Every row comes from one small tree of marks. Brackets hold a mark, then the marks that hang from it, in the order of their numbers. Every link used is in the known rows. Which tree was each row made from?
Known rows:
[z318 [z749 z209]]: [-13.4  20.4 -50.7 -17.9 -24.1 -23.6  20.3  -5.1 -24.7 -46.4  -9.1  -8.0
 -17.5  31.1 -19.5  25.5  36.6   4.6  17.1   6.3 -15.4   6.5  -3.2 -17.9
  -8.5 -28.0  -1.9]
[z749 z209 z318]: [-18.5   2.4 -29.4 -31.2 -11.9 -26.9  13.6  12.9 -19.6 -58.9  -9.2   4.3
  -1.8  33.3  11.0   8.0  26.0  18.0   8.5  -6.8 -16.1   5.2  -2.8 -25.7
 -32.0  -8.5  14.9]
[z966 [z953 [z389 [z236 [z234 z654 z778]]]]]: [-25.4  -9.6 -20.1  18.5 -26.8 -23.7  57.1   8.6  -4.6 -30.9 -21.3   6.4
 -23.7   7.1 -25.4  45.3  20.5  23.5 -11.3  11.1  -4.8  26.5  -5.9 -20.3
  28.0 -28.3  -8.2]
[z953 [z389 [z236 [z234 [z654 z412]] [z778 z318]]]]: [-16.9  -5.1 -13.8   8.8  -3.4 -43.6  45.2  22.4 -24.2 -51.1 -37.2  32.7
  -4.2  16.0 -29.2  23.2  20.7  22.9 -13.0  11.8   0.0  31.1   0.4 -25.3
  22.9 -35.8  13.4]
[z389 z236 z953]: [  0.3  -1.0 -39.5  -5.8 -13.3 -10.0  36.6   0.7   0.4 -28.2 -20.2   5.6
 -12.5  12.4 -19.1  56.5  37.9  14.6  -6.0  10.2 -16.0   9.8  -8.3 -40.0
  31.6 -19.1  21.6]
[z654 z412]: [-14.0   5.9 -27.2  -5.9  11.2 -15.9  23.3  -9.8 -10.4 -41.8  -0.3   7.0
  -2.1   6.3 -25.1   5.7  22.8  28.2  11.8   5.7 -21.6   0.6   9.3 -10.2
 -10.3 -19.9  -2.5]
[z953 [z389 [z236 [z234 z654] [z778 z318]]]]: [-13.9  -5.5 -20.6   7.9 -19.1 -46.2  50.3  24.3 -23.7 -45.6 -37.5  28.2
 -13.5  19.1 -23.1  31.3  25.9  11.0 -18.9   7.1   4.8  34.5  -4.4 -28.1
  30.7 -36.8  22.1]
[z209 [z749 [z318 z892]]]: [ -7.9  26.2 -40.7   3.0  -6.9 -25.0  14.3   4.8 -27.5 -36.7 -37.6   2.4
  -5.6  28.3 -13.9  13.5  60.0  30.6 -15.9  -9.3 -35.6  17.3  -4.5  -2.7
  -9.2  -9.6  17.9]
[z778 [z234 z654] [z318 z892]]: [-41.3  -2.3 -33.8 -16.9 -15.3 -44.0  15.7  27.5 -15.7 -44.2 -35.2  -4.6
 -25.4  32.5 -12.1   1.2  42.1  19.4 -26.5  10.6 -14.1  -4.5  -8.8 -28.3
   1.0 -53.4  39.2]
[z318 [z749 z209] z892]: [-21.6  35.7 -50.5 -26.6 -12.7 -26.7   8.0  -4.0 -13.1 -43.6 -29.8 -16.9
 -23.0  38.7 -28.1  22.2  55.1  18.1   3.3   8.9 -23.8  10.8  -8.0 -24.9
 -12.1 -32.0  -3.1]
[z892 z318]: [ -2.8   4.0 -41.4 -25.2  -4.0 -33.6  28.9   1.9 -14.4 -45.8 -18.1  14.2
 -14.1  15.3 -23.9  -0.4  36.5   9.5  12.0  -0.1 -19.1  -9.6   3.4  -6.0
   9.1 -21.9  12.5]
[z966 [z953 [z389 [z236 [z234 z654] [z778 z318]]]]]: [-17.4  -8.9 -23.4   1.9 -27.6 -34.7  55.6  20.8  -7.1 -40.8 -27.0   7.8
 -24.0  12.2 -27.4  22.0  28.1  23.3 -12.5   2.1  -0.2  35.6  -2.6 -26.6
  30.2 -38.5   8.5]
[z236 [z234 [z654 z412]] z389 [z778 [z318 z892]]]: [-40.0   3.1 -10.7  -3.1   9.8 -59.2  46.4  28.1 -13.6 -67.2 -37.0   4.8
   2.6  20.3 -21.8  -6.5  23.9  23.1 -18.3  11.6  -6.2  34.0  13.7  -9.8
  12.3 -37.9  14.1]
[z953 [z389 z236]]: [  2.3   3.2 -26.6   6.2 -15.9 -18.0  38.4 -12.4  -4.6 -23.8 -19.9  24.8
 -13.1  17.4 -23.7  47.2  32.4  18.1  -0.4   0.9 -10.0  16.4  -6.5 -39.0
  21.8 -19.4   8.1]
[z892 [z318 z749]]: [  0.6  26.0 -58.8 -18.9  -9.5 -33.9  26.9  -4.5 -23.0 -49.2 -31.3   6.4
 -23.0  22.0 -37.3   0.9  47.4   1.9  14.9   3.4 -21.9  -7.6  -4.6   1.2
  15.2 -28.7   9.1]
[z412 [z654 [z234 z778]]]: [-38.1  -8.1 -35.8  10.2  -1.2 -34.6  15.1   8.1 -18.1 -45.9 -10.6  23.8
 -12.8   9.2 -18.7  19.1  16.7   8.1 -13.4  15.9 -12.9  10.9  12.3  14.7
   2.3 -31.5 -10.0]
[z966 [z953 [z389 z236]]]: [ -2.1   0.4 -28.4   0.8 -25.2  -9.2  45.3 -12.2   8.7 -21.0  -9.1   4.2
 -22.9   8.3 -30.8  37.8  34.4  29.1   4.0  -2.2 -12.2  22.1  -5.5 -35.8
  20.1 -19.4  -5.8]
[z966 [z953 [z389 [z236 [z778 z234 z318]]]]]: [-12.1   2.2 -23.7 -11.7 -36.4 -35.7  45.2  15.7  -5.9 -31.7 -11.6   9.3
 -14.8  -1.9 -37.2  17.4  37.1  31.6 -13.5  -4.0   4.4  25.9   1.6 -39.1
  14.2 -29.7   6.7]
[z236 z234 z389 z778]: [-26.2   8.2 -11.5   0.8 -11.1 -52.2  56.9   8.9 -15.9 -56.7  -1.7   6.0
   7.3   3.1 -20.1   9.3  29.8   2.7  -8.7  -2.3  16.4  37.3  17.8  -8.7
  10.9 -12.2   2.5]
[z778 [z236 z234]]: [-32.8  -3.7 -20.4   9.5 -11.9 -40.6  25.5   9.8 -20.2 -49.3 -24.8  -7.2
 -10.2   5.7  -6.7   8.6  47.2   6.6   4.3  -2.2  -1.6  15.4  -6.2 -20.4
  -9.1 -27.1  18.9]
[z778 [z234 [z654 z412]] [z236 z389] z318]: [-44.9 -25.0 -12.1  12.6 -16.0 -57.3  29.8  18.5 -25.4 -64.7 -30.9   1.0
  -7.5  18.4  -0.5   2.6  17.7   8.5   3.5  11.8  -7.0  -4.3  -2.1 -33.9
  -0.2 -45.6  35.0]
[z389 z236]: [ -9.1  -4.2 -34.6   3.5 -10.3 -23.9  31.2  -3.2  -5.9 -32.6 -19.7  16.1
 -13.5  14.1 -18.5  27.9  29.3  14.2  -5.6  10.1 -11.5  -0.7  -3.5 -32.7
  13.1 -18.3  13.2]
[z953 [z389 [z236 z234 [z778 [z318 z749]]]]]: [ -2.6  25.5 -32.8   4.0 -20.9 -47.6  46.6  17.1 -24.7 -44.2 -42.6  21.3
 -11.2  14.6 -39.4  22.3  45.0  11.3 -15.3  -0.1   3.7  37.0  -7.1 -30.0
  26.2 -35.5  10.8]
[z389 z953]: [ -2.5   6.0 -42.2 -18.4 -13.1  -2.5  35.0  -0.2  -3.6 -27.2  -1.5  -7.3
 -12.1  11.0 -19.2  44.9  38.5  16.3   4.3  -0.3 -18.8  14.3   0.7 -24.5
  18.2 -22.6  19.6]
[z234 z654]: [-24.3 -16.5 -37.6   2.2 -16.6 -17.1  35.4  -0.6 -15.6 -36.0 -10.3   3.8
 -28.0  28.9 -10.8  28.3  18.4   5.8   0.7  10.8 -16.2  -0.1   3.3  -7.7
  16.2 -32.8  18.9]
[z236 z234 [z389 z953]]: [-13.6   9.0 -22.5  -2.5  -7.2 -27.1  50.7   0.3  -1.1 -47.8  -7.3 -10.1
   1.2  15.6  -7.8  39.2  39.4   3.9  -3.3  -3.4  -0.3  32.7  -3.1 -24.8
  24.3 -17.3  15.2]
[z654 z234 z412]: [-25.0   6.9 -35.4   2.0  14.5 -27.9   5.3  -9.4 -10.3 -53.2  -8.0  11.2
   5.6   5.3 -20.8   2.7  31.9  16.9  12.3   9.3  -4.8   4.8  -1.3  -7.3
 -11.2 -13.3  -3.9]
[z953 [z389 [z236 z234 [z778 [z318 z892]]]]]: [-10.7  20.0 -17.2  -7.2  -7.5 -49.8  38.8  23.9  -8.6 -39.2 -45.2  20.8
  -4.9  13.2 -33.5  21.2  49.1  26.9 -26.4   1.1   0.2  39.6  -5.0 -40.1
  17.6 -32.0  15.1]

Write each row's tree:
[-45.7 -20.0 -17.8  21.0  -0.6 -39.0  25.8   8.7 -22.2 -59.4 -31.7  -1.6
 -12.1  15.4  -9.9  10.5  32.0  10.5   7.8  11.6  -9.1   8.8  -4.9  -9.4
  -1.7 -33.6  18.7] => [z778 [z236 [z234 [z654 z412]]]]
[-42.0 -13.4 -25.2  14.5 -10.3 -54.0  21.9  20.5 -18.9 -57.4 -29.8  20.7
  -7.5   8.9  -2.9  11.1  12.3   3.0  -5.5  12.7 -15.4  14.2  11.3  -2.8
   3.6 -39.2   2.8] => [z412 [z654 [z234 [z778 [z236 z389] z318]]]]
[-35.7 -18.5 -20.2  17.7 -19.9 -33.9  47.2   7.4 -10.3 -54.2 -29.0 -14.0
 -14.2  20.9   0.0  47.6  36.0  -4.8   5.0   4.9  -3.7  27.6  -8.1 -27.6
  31.0 -28.9  29.4] => [z778 [z236 [z234 z654] [z389 z953]]]
[-27.9   9.9 -18.1  -4.4 -15.7 -52.2  43.3  30.0  -9.1 -38.1 -40.4  -3.9
  -6.3   0.8  -5.3  14.1  25.8  24.6  -6.7   9.5 -26.2  11.8   7.3 -35.3
  -2.9 -33.0  14.6] => [z234 [z778 [z236 z389] [z318 z892]]]
[ -5.8  20.1 -56.9 -33.7 -14.9 -38.3  19.6   1.1 -27.6 -59.8 -25.4   5.4
 -18.4  33.4 -25.6   6.0  40.7   2.0  23.8   6.5 -19.3  -8.3  -4.6  -7.7
   1.0 -27.4   2.8] => [z892 [z318 [z749 z209]]]
[-29.5  21.1 -24.0 -12.8  -1.7 -50.8  33.9  37.7 -15.7 -43.2 -33.9  -5.1
  -4.5   5.7 -13.4  -1.8  37.0  23.7 -27.0   6.7 -12.9  17.2   2.0 -14.2
 -10.2 -38.4  11.7] => [z236 [z234 [z778 [z318 z892]]]]
[-22.6  -0.8 -22.9   5.8 -24.4 -29.7  54.7  15.6 -10.7 -33.1 -12.7  -4.0
  -2.8  -8.7  -8.0  52.5  20.1  12.9   5.4  10.3 -15.8  19.5   9.8 -27.3
  16.7 -15.1   9.9] => [z234 [z778 [z236 [z389 z953]]]]
[-27.8  23.9 -35.0  -8.0 -11.3 -59.0  24.9  37.1 -21.0 -55.1 -57.1   1.5
 -10.0  22.8 -16.4  19.6  38.0  17.6 -24.8  22.0 -11.7  13.6 -15.9 -35.3
  -3.9 -38.9   5.8] => [z389 [z236 [z234 [z778 [z318 [z749 z209] z892]]]]]
[-27.0  -8.6 -20.1  10.7   6.9 -25.7  49.5  -1.0  -7.3 -58.4 -15.4  -3.3
  -1.8  26.9 -10.9  39.7  22.7   8.0   0.0  11.5  -9.6  27.3  -0.8 -12.6
  30.9 -25.8  15.4] => [z236 [z234 [z654 z412]] [z389 z953]]
[-17.2  -0.4 -22.3  -3.0 -33.5 -27.5  45.3   0.7  -2.2 -28.0  -3.0  10.4
 -14.6  -4.7 -42.3  29.8  41.4  28.2 -11.5  -3.0  11.0  26.9   3.2 -32.6
  16.3 -18.1  -4.8] => [z966 [z953 [z389 [z236 [z778 z234]]]]]
[-34.4 -11.0 -30.4 -16.1 -29.4 -51.4  37.5  35.4 -33.2 -48.9  -9.3   8.8
 -14.6  10.1 -21.0  -0.2  23.4   9.9 -19.5   9.0   5.2   7.3  13.1 -11.9
   6.5 -41.8  32.1] => [z236 [z778 [z234 z654] z318]]
[-34.5  32.4 -43.7 -16.7   6.9 -49.7   3.4  24.4 -22.4 -61.7 -38.0   1.7
   3.5  11.5 -22.9   0.6  29.8  25.9   1.9  24.5 -18.7   8.4  -5.4 -15.2
 -24.5 -30.8 -13.6] => [z654 [z234 [z778 [z318 [z749 z209] z892]]] z412]
[-16.0  38.8 -47.1 -14.7 -14.3 -38.6  33.0  28.2 -18.2 -31.1 -40.0  -7.8
 -18.6   8.8 -30.3   8.6  35.6  26.4 -16.9  11.6 -31.0   6.8   2.1 -14.9
  -1.4 -44.7   5.4] => [z234 [z778 [z318 z749 z892]]]
[-37.0 -23.5 -19.0   2.7 -17.2 -45.1  33.5  23.1 -19.8 -60.6 -32.0  -5.1
  -5.7  17.8  -2.5  24.5  24.6  11.1   2.9  12.1 -11.5   6.7  -5.2 -39.7
  14.2 -43.9  42.2] => [z778 [z234 [z654 z412]] [z236 [z389 z953]] z318]
[-40.2 -13.3 -32.4   9.8  -8.3 -48.8  11.5  27.7 -24.1 -53.0 -32.2  19.1
 -14.3   4.2  -8.0   6.3  19.1   9.0  -9.1  13.7 -18.8   8.7   7.7   2.1
  -3.9 -44.8   5.7] => [z412 [z654 [z234 [z778 z236 z318]]]]
[-19.0 -11.5 -28.0  -3.5   0.8 -38.0  45.5  38.4 -17.9 -57.5 -40.3  14.8
  -2.1  10.3 -25.8  30.9  24.7  18.4 -20.6  20.7  -6.8  26.1  -0.5 -24.7
  35.0 -36.7  30.5] => [z389 [z236 [z234 [z654 z412]] [z778 z318]] z953]
[-40.9  15.9 -48.1 -12.4  -4.7 -47.0  -2.3  24.0 -21.5 -58.3 -39.7  10.0
 -19.5  30.9 -19.1  10.2  31.3  14.0 -13.9  20.7 -24.2  13.5   0.5   0.9
  -9.9 -49.8  -9.7] => [z412 [z654 [z234 [z778 [z318 [z749 z209] z892]]]]]
[-39.0   4.5 -37.1  -4.5   5.3 -42.8   6.6  24.9 -11.5 -47.4 -34.8  18.4
 -16.0  16.5 -17.1   4.5  28.5  21.1 -24.7  14.6 -24.6  12.6   6.3   2.7
  -2.0 -45.9  -0.4] => [z412 [z654 [z234 [z778 [z318 z892]]]]]
[-41.9   0.4 -26.4  14.1   6.4 -42.4  15.0  12.4 -21.7 -52.3 -20.8  12.0
   8.7 -17.2 -18.2  10.9  23.3  17.8  11.1  20.2  -4.7   6.5   3.5  -7.3
 -17.3 -12.2  -7.3] => [z654 [z234 [z778 z236]] z412]
[-23.9 -10.6 -28.8   6.9   0.9 -34.7  46.1  38.0 -16.9 -51.8 -43.5  12.5
  -5.6   9.2 -14.2  41.8  14.7  19.5 -21.1  28.9 -17.2  14.0  -7.7 -26.1
  30.1 -38.8  23.2] => [z389 [z236 [z234 [z654 z412] [z778 z318]]] z953]
[-22.2 -12.8 -31.6   3.8 -12.6 -32.2  52.0  26.0 -15.5 -46.3 -30.4   9.3
 -12.4  11.5 -24.6  53.1  34.7   5.7 -23.6  20.1   6.9  31.4  -3.1 -22.9
  45.0 -25.1  27.3] => [z389 [z236 [z234 z654] z778] z953]
[-27.5  14.4 -27.5 -38.2  -2.4 -29.5   2.6  14.9  -8.7 -55.3 -26.6  -3.9
  -5.7  38.1   3.7   8.3  43.3  30.7  -3.7  -5.4 -22.5   9.1  -6.8 -30.8
 -34.9 -13.2  13.3] => [z749 z209 [z318 z892]]
[-14.8  -4.1 -26.1   2.5 -21.9 -22.4  43.7  -1.6  -2.4 -37.4 -13.9 -10.9
  -8.3   7.6  -5.8  46.3  38.0   7.1  15.0  -1.0 -14.1  19.5   1.6 -38.3
  20.0 -17.2  22.6] => [z778 [z236 [z389 z953]]]
[-27.6 -11.3 -25.7  16.4   2.6 -24.8  46.4  21.6 -13.1 -45.5 -35.2  13.6
  -3.9   6.0 -21.7  56.3  16.7  17.6 -19.1  31.1 -10.4  16.4  -6.0 -19.8
  31.7 -27.3  12.0] => [z389 [z236 [z234 [z654 z412] z778]] z953]
[-31.1 -14.2 -21.6  18.2   1.6 -48.7  41.5  34.1 -24.3 -56.9 -43.2  21.4
  -5.2  10.5 -11.4  14.5   4.1  19.3 -20.1  29.0 -12.3   2.7  -1.6 -17.2
  10.9 -38.3  13.4] => [z389 [z236 [z234 [z654 z412] [z778 z318]]]]
[ -8.9   1.2 -33.8   0.1  -6.5 -22.8  36.2   9.7  -2.5 -40.2 -26.6   1.1
  -6.9  13.4 -17.7  47.9  45.6  10.0 -15.7   8.4  -3.1  21.5 -14.5 -37.2
  28.0 -21.2  23.3] => [z389 [z236 z234] z953]
[-29.4  -3.2 -17.3   5.0  -0.5 -39.2  60.3  31.8 -15.3 -59.8 -24.6   1.3
   2.4  13.1  -4.4  33.8   3.9  15.3  -9.3  17.9 -15.7  26.1   7.0 -14.2
  26.1 -37.8  16.2] => [z236 [z234 [z654 z412] [z778 z318]] [z389 z953]]
[-16.0   8.9 -25.5 -25.9 -28.3 -45.4  53.5  27.8 -14.9 -47.4  -1.7   0.0
   5.1   1.9 -18.4  23.1  31.4  11.5 -14.3  -0.7   7.5  26.9  14.6 -34.2
  20.5 -25.8  29.5] => [z236 [z389 z953] [z778 z234 z318]]
[-26.3  10.0 -32.3   8.6 -23.1 -60.9  60.7  24.7 -31.5 -65.9 -32.2  -1.9
 -15.1  25.6 -22.5   3.9  25.3  -8.3 -13.9   8.1   4.3  33.0   6.9  -3.9
  29.5 -43.5  20.2] => [z236 [z234 z654] z389 [z778 [z318 z749]]]
[ -3.4   2.8 -26.5  -5.2 -29.0 -16.7  51.6  -3.4   4.1 -23.0  -6.7  10.2
 -18.7  -2.8 -41.7  34.9  33.3  29.8  -1.7  -3.2  -3.0  32.0   6.3 -29.6
  22.8 -15.6  -9.8] => [z966 [z953 [z389 [z236 z778]]]]
[-16.4   4.5 -19.4   9.8 -24.4 -27.1  54.4   6.2  -0.2 -28.3 -15.5   6.1
 -14.8  -3.5 -28.8  36.2  29.6  29.6 -10.6   2.0  -2.3  30.3  -3.9 -25.6
  15.2 -20.2 -13.7] => [z966 [z953 [z389 [z236 [z234 z778]]]]]
[ -4.9  27.4 -30.9  13.4 -21.4 -44.7  46.1  20.1 -23.6 -39.4 -45.8  18.5
 -12.3  13.2 -29.1  33.3  33.2  13.2 -15.7   6.4  -6.1  28.1 -14.0 -29.7
  20.9 -38.0   5.0] => [z953 [z389 [z236 [z234 [z778 [z318 z749]]]]]]
[-43.2 -25.5 -20.4   9.9 -35.2 -58.3  35.1  23.1 -24.2 -57.5 -30.9  -3.0
 -17.2  23.4   7.8  11.0  24.4  -1.8  -2.2   5.7  -2.5  -0.6  -6.0 -36.4
   8.4 -45.5  45.8] => [z778 [z234 z654] [z236 z389] z318]
[-31.4  -2.0 -42.1   8.9 -41.4 -47.5  40.0  22.6 -27.6 -54.4 -44.2 -18.5
 -24.4  28.2 -11.1  36.1  44.2  -7.6  -1.4  10.8  -9.8   9.0 -17.0 -37.3
  30.0 -53.4  46.0] => [z778 [z234 z654] [z236 [z389 z953]] [z318 z749]]
